Every row comes from one small tree of marks. Brackets hold a mark, then the marks that hang from it, in alphabetical order. Every link used is in the known rows. Which tree was each row made from?
In the rows, zero is written as 128.
Known rows
[zofa [segup pufa]]: [101 103 135  97 126 114 128 167 162 118 109 131 117 103 126 111 128 128
 153 117 132  88 104  73 130 132 125  92 146 125  81]
[zerut segup]: [105 112 123  90 127 130 143 139 155 172 119 109 137 122 143 122 131 128
 126 126 132 123 104 115 126 157 176 105 150 140 104]
[vari [muda bikuz]]: [ 81 119 115 121 135 112 133 140 170 171 104 108 122 126 134 109 165 118
 121 117 131 120 109 134 125 102 143  93 145 113 130]
[mive [nilo muda] zesi]: [ 83  73  93 134 100 101 167 146 126 166 109 115 127 121 122 107 151 123
 134 117 100  82  89 110 102 177  94 115 149 191  95]
[bosef [zofa [segup zerut]]]: [ 77  97 114  92 135 142 139 175 200 118 118 122 113 100 106 181 120 108
 138 127 120 109 122 100 125 128 121  87 147 119  59]
[vari muda]: [ 93 120 117 118 133 108 120 143 166 175 115 119 120 127 131 113 157 115
 132 116 135 113 100 112 125 104 146 103 139 116  99]
[mepot [muda bosef]]: [127 131 109 146 123  86 136 139 151 167 103 105 124 126 116  95  91 138
 120 126 126 123 120 102 126 157 132 119 146 122 118]
[mepot [muda bikuz vari]]: [111 120 106 133 140 120 149 137 166 160 126  93 123 117 125  93 120 166
  59 131 119 132 116 122 128 143 120  98 153 120 110]
[mepot [muda bosef vari]]: [122 127 103 139 134  93 133 140 156 167 112  83 123 121 102  95  96 161
  71 133 126 108 116 100 123 159 118 118 143 114  94]
[zerut [segup letop pufa]]: [111 103 160  83 129 145 115 138 119 164 120 131 140  98 124 150 113 119
 167 133 143  97 114  98 146 128 162 106 134 135 101]
[nilo mive [mopim zesi] [muda bikuz bosef]]: [ 20  78 105 152  75  88 147 114 146 147  69  75  92 113  95 121 124  86
 116  94 144  89  99 153 103 187  98  99 144 134 154]
[bosef [zofa [segup letop pufa zerut]]]: [ 83  94 156  88 135 158 113 173 171 114 119 142 118  78  89 211 102  96
 179 139 134  82 129  87 146 102 103  91 133 111  57]
[zesi muda]: [101 116 120 100 129 116 150 145 152 199 115 107 117 120 126 133 138 125
 137 105 135 127 102 106 140 143 143 102 155 111 110]
[zerut [segup pufa]]: [107 102 142  80 129 137 129 142 118 171 115 124 138 115 139 119 123 125
 158 127 135  93  92  76 135 143 175 105 145 133  79]
[letop segup]: [107 112 127 100 125 119 155 150 180 178 120 116 123  96 133 118 132 135
 123 163 122 123 104 121 133 149 152 109 148 142 127]
[vari [muda [bikuz pufa] bosef]]: [ 78 126 107 127 152  89 130 132 180 168  80  55 127 119 108 125 146 105
 126 129 133  74 121 137 114 116 152 103 158 115 122]
[vari [muda [bosef [zofa segup]]]]: [ 65 120 108 101 119 104 136 179 217 150  93  93 113 127 112 113 130 109
 132 119 116  80 122  97 109 119 120  93 131  84  69]
[mive [zesi mopim muda]]: [106  82 113  99 130 125 182 153 133 193 118  90  99 111 112 127 146 142
 146  50 138 107  73  94 147 153 122 122 157 105  98]
[mopim [zesi [muda bikuz]]]: [ 86  95 111 103 114 117 171 156 155 207 110  72  89  98 125 135 136 120
 130  96 153 128 106 140 145 146 148  92 151  93 134]
[mopim [nilo [muda bikuz]] zesi]: [ 77  73 100 120 103 123 156 164 138 154 131  81  78  97 136 137 156 111
 100 109 156  95 102 141 121 167 136  97 136 102 133]
[mepot [muda vari]]: [126 121 108 130 139 116 134 141 160 167 137 104 123 119 122  98 111 162
  75 129 127 123 109 101 128 145 122 110 148 123  77]
[mive [nilo mopim [muda bosef vari]] zesi]: [ 47  67  86 142  97  87 171 139 142 159  95  80 122 111  72 111 136 138
  78 110 105  32  83 114  82 187  64 101 142 201  98]
[zesi [mopim [nilo mive]] [muda [bikuz pufa]]]: [ 79  86 110  89 138 145 156 103 135 158 123  43  91 116 124 156 135 108
 123  97 159  69  84 129 164 150 139 101 175  59 120]
[bosef [zofa segup]]: [ 77 110 115  89 118 136 140 179 210 116 119 112 113 116 137 115 121 130
 128 121 108 113 121 102 112 138 126  86 151 112  70]
[mepot [muda [bikuz pufa] [bosef zofa] vari]]: [ 88 126  97 122 148 128 142 145 182 151 110  38 130 109 107 112  87 150
  67 148 102  79 137 118 111 150 124 101 164 102  64]
[mopim [zesi muda]]: [101  93 112 103 115 114 159 159 151 214 122  86  87 100 123 135 129 119
 141  96 158 122  98 118 143 143 150 101 145  95 105]
[muda vari]: [100 106 118 112 143 125 127 138 165 141 126 101 118 113 119 119 136 153
  79 127 133 109 102 115 121 134 125 103 151 123  90]
[vari [muda bikuz bosef]]: [ 81 127 113 128 132  86 140 138 168 169  79  86 120 127 109 113 149 119
 116 120 133 104 117 134 122 117 142  99 139 101 146]
[nilo muda]: [ 85 107 116 125 117 108 130 154 148 154 110 126 119 119 131 121 149 114
 128 115 124 124 104 110 112 168 128 114 151 138 107]
[bosef zofa]: [ 82 109 120 106 122 149 127 155 163 138 125 114 117 123 138 121 122 131
 128 125 111 126 114 111 117 128 137  97 150 112  80]
[letop [segup zerut]]: [105 106 130 107 140 124 152 148 178 180 118 125 118  79 105 185 129 111
 131 166 133 123 104 111 143 142 151 108 144 149 114]
[bosef [zofa [segup letop pufa]]]: [ 84 100 155  84 119 155 115 175 179 111 120 131 117  94 114 147 105 117
 172 131 121  86 131  90 133 111 107  88 136 105  69]
[bosef [zofa [segup pufa zerut]]]: [ 78  93 133  87 133 148 128 178 165 120 115 135 111  95 104 178 109 101
 168 128 123  77 112  61 133 119 118  87 139 112  31]
[mive [nilo [muda bikuz vari]] [zesi mopim]]: [ 64  62  91 111 113 123 191 146 117 144 109  72 102 109 101 114 157 148
  79  96 116  61  75 110 115 180  85 110 153 150 111]

Write each row's tree
[ 53  67 102 118 121 122 163  98 157 196 116  84 122 123  95 120 146 148
  90  74 121  82  71 120 126 152  72 102 155 149  72]  [nilo [mive [zesi [muda vari]]] mopim]
[107  98 158 117 146 138  97 134 120 141 114 145 122  79  83 212 113  99
 178 138 154  99 119  99 156 102 122 111 135 131 102]  [segup letop pufa zerut]
[ 55 121 106 112 145 122 128 145 185 165  88  51 125 120 116 126 134 103
 129 134 111  69 128 133 107 106 147  93 154  95  84]  [vari [muda [bikuz pufa] [bosef zofa]]]
[ 85 103 110  77 162 140 163 141 159 174 116  35 100  95 106 147 143 135
  90  99 154  79  94 114 148 142 142  99 180  80 102]  [zesi mopim [muda [bikuz pufa] vari]]
[108  99 145  98 141 126 141 150 134 179 115 135 120  72  99 180 119 103
 161 170 137  87  93  74 155 130 148 107 136 142  88]  [letop [segup pufa zerut]]
[ 52  75 108 135  91 109 142 160 157 160 115 108  86  95 114 126 137  97
 128  92 148 101  89 120 100 168 124  97 139 157 113]  [nilo [mopim zesi] muda]
[ 41  71  89 132  80  84 154 152 142 161 100  65  85  95  71 122 109 112
  82 124 143  40  88 117  93 184  95  88 134 164 110]  [mive [nilo [mopim zesi] [muda bosef vari]]]
[ 82 112 112  88 137 111 174 143 144 175  92  42  92 109  85 134 129 149
  80  89 156  87 100 108 150 156 126 105 159  54 140]  [zesi mopim [muda bikuz bosef vari]]
[ 78  63 101 115 122 134 176 156 115 134 127  85  88 114 125 132 172 138
 104  70 137  82  77 114 123 174 114 117 146 113 129]  [mive [zesi [mopim [nilo [muda bikuz]]]]]
[ 61 113 103 103 153 138 137 140 185 127  99  31 124 105 103 136 115 139
  70 143 111  69 131 130 104 139 127  94 167 100  78]  [muda [bikuz pufa] [bosef zofa] vari]
[ 68  72  97 116  98 108 188 135 149 202 113 101 116 113 104 117 136 134
 138 100 114  71  79 110 119 148  97  85 153 195 106]  [mive [nilo mopim] [zesi muda]]
[ 87 101 108 111 112  93 179 150 154 204  89  51  89  99 106 133 120 120
 127  99 154 109 115 141 139 158 141  99 148  80 149]  [mopim [zesi [muda bikuz bosef]]]
[ 64  95 111 126 116 116 121 112 142 150 112 106 125 132 118 121 148 120
  84 118 125 105  93 116 116 175  90 118 151 118  77]  [nilo mive [muda vari]]
[ 80 101 134  94 135 153 124 170 208 113 122 127 115  82  91 213 113 101
 149 136 130 114 142 123 134 112 105  93 139 119  83]  [bosef [zofa [segup letop zerut]]]
[ 57 114 125  89 114 111 143 179 181 142  79  95 118 119 111 103 129 112
 149 120 116  51 123  85 119 106 117  79 130  74  75]  [vari [muda bikuz [bosef [zofa [segup pufa]]]]]
[ 85  75  93 122 116 101 139 162 134 163 128  55  75  94  92 146 131 127
  63 113 160  53  94 116 115 182 117 109 128  88  94]  [mopim [nilo [muda bosef vari]] zesi]
[ 83  99 135  82 117 145 130 181 171 115 117 126 115 110 133 114 112 124
 156 125 110  81 111  65 124 128 117  85 145 104  45]  [bosef [zofa [segup pufa]]]
[ 34  69  96 151 106  89 147 100 149 153  87  84 124 126  74 114 141 132
  78  80 111  61  83 118  91 193  53 119 145 165  83]  [nilo [mive zesi] mopim [muda bosef vari]]
[ 78 118 110 119 156 113 128 135 182 165 103  74 128 114 135 125 165 105
 126 129 131  93 114 142 118 101 156  94 162 127 108]  [vari [muda [bikuz pufa]]]
[100 102 117  78 140 131 158 150 140 182 124  77  91 109 106 138 134 149
  97  84 158 100  82  85 156 143 130 107 156  72  89]  [zesi mopim [muda vari]]
[104  72 101  89 141 117 176 147 119 186 133  38  82 106  80 147 136 168
  78  66 152  44  70  91 149 161 105 121 141  66  90]  [mive [zesi [mopim nilo] [muda bosef vari]]]
[ 63 112 108 104 131 134 144 145 170 129  99  61 119 118 101 122 115 151
  64 134 111  93 128 130 110 139 115  94 150  85 102]  [muda bikuz [bosef zofa] vari]
[ 83 114 104 117 164 105 136 126 182 130  92  35 128 101  97 134 127 139
  67 142 130  72 123 142 112 145 132 102 170 122 113]  [muda [bikuz pufa] bosef vari]
[ 73  83 109 119 115 128 118 113 128 143 135  94 110 130 119 130 151 123
  64 123 135  75  87 114 124 173  93 113 143  99  77]  [mopim [nilo mive [muda vari]]]
[ 57  75 109 126 105 117 168 100 151 195 106 105 122 125 110 119 145 124
 139  69 118 103  74 124 127 154  88 103 158 158  96]  [nilo [mive [zesi muda]] mopim]
[ 30  89 108 102  89 125 176 161 171 193  94  53  80 101  97 137 104 115
 126  92 140  88 112 133 119 149 129  73 146  95 124]  [nilo [mopim [zesi [muda bikuz [bosef zofa]]]]]
[ 67  72 103 129  81 112 151 142 148 148 119  97  84  97 111 119 108 108
 131 129 143  82  87 132 113 138 127  76 142 179 126]  [mive [nilo [mopim zesi]]]
[107  62 102  78 143 141 174 150 124 185 155  58  82 104 102 143 152 168
  78  65 152  64  59  89 153 150 110 113 146  78  76]  [mive [zesi [mopim nilo] [muda vari]]]
[109 127  96 135 159  98 143 131 175 156 101  39 132 107 101 108 102 153
  65 144 122  89 128 129 116 157 128 109 164 121 102]  [mepot [muda [bikuz pufa] bosef vari]]
[ 75  90 114 121 101 104 132 114 105 126 104  84  86 132 106 136 124  99
 117  92 153  63  82 104 135 190 110 127 144  68 126]  [zesi [mopim [nilo mive [muda bosef]]]]
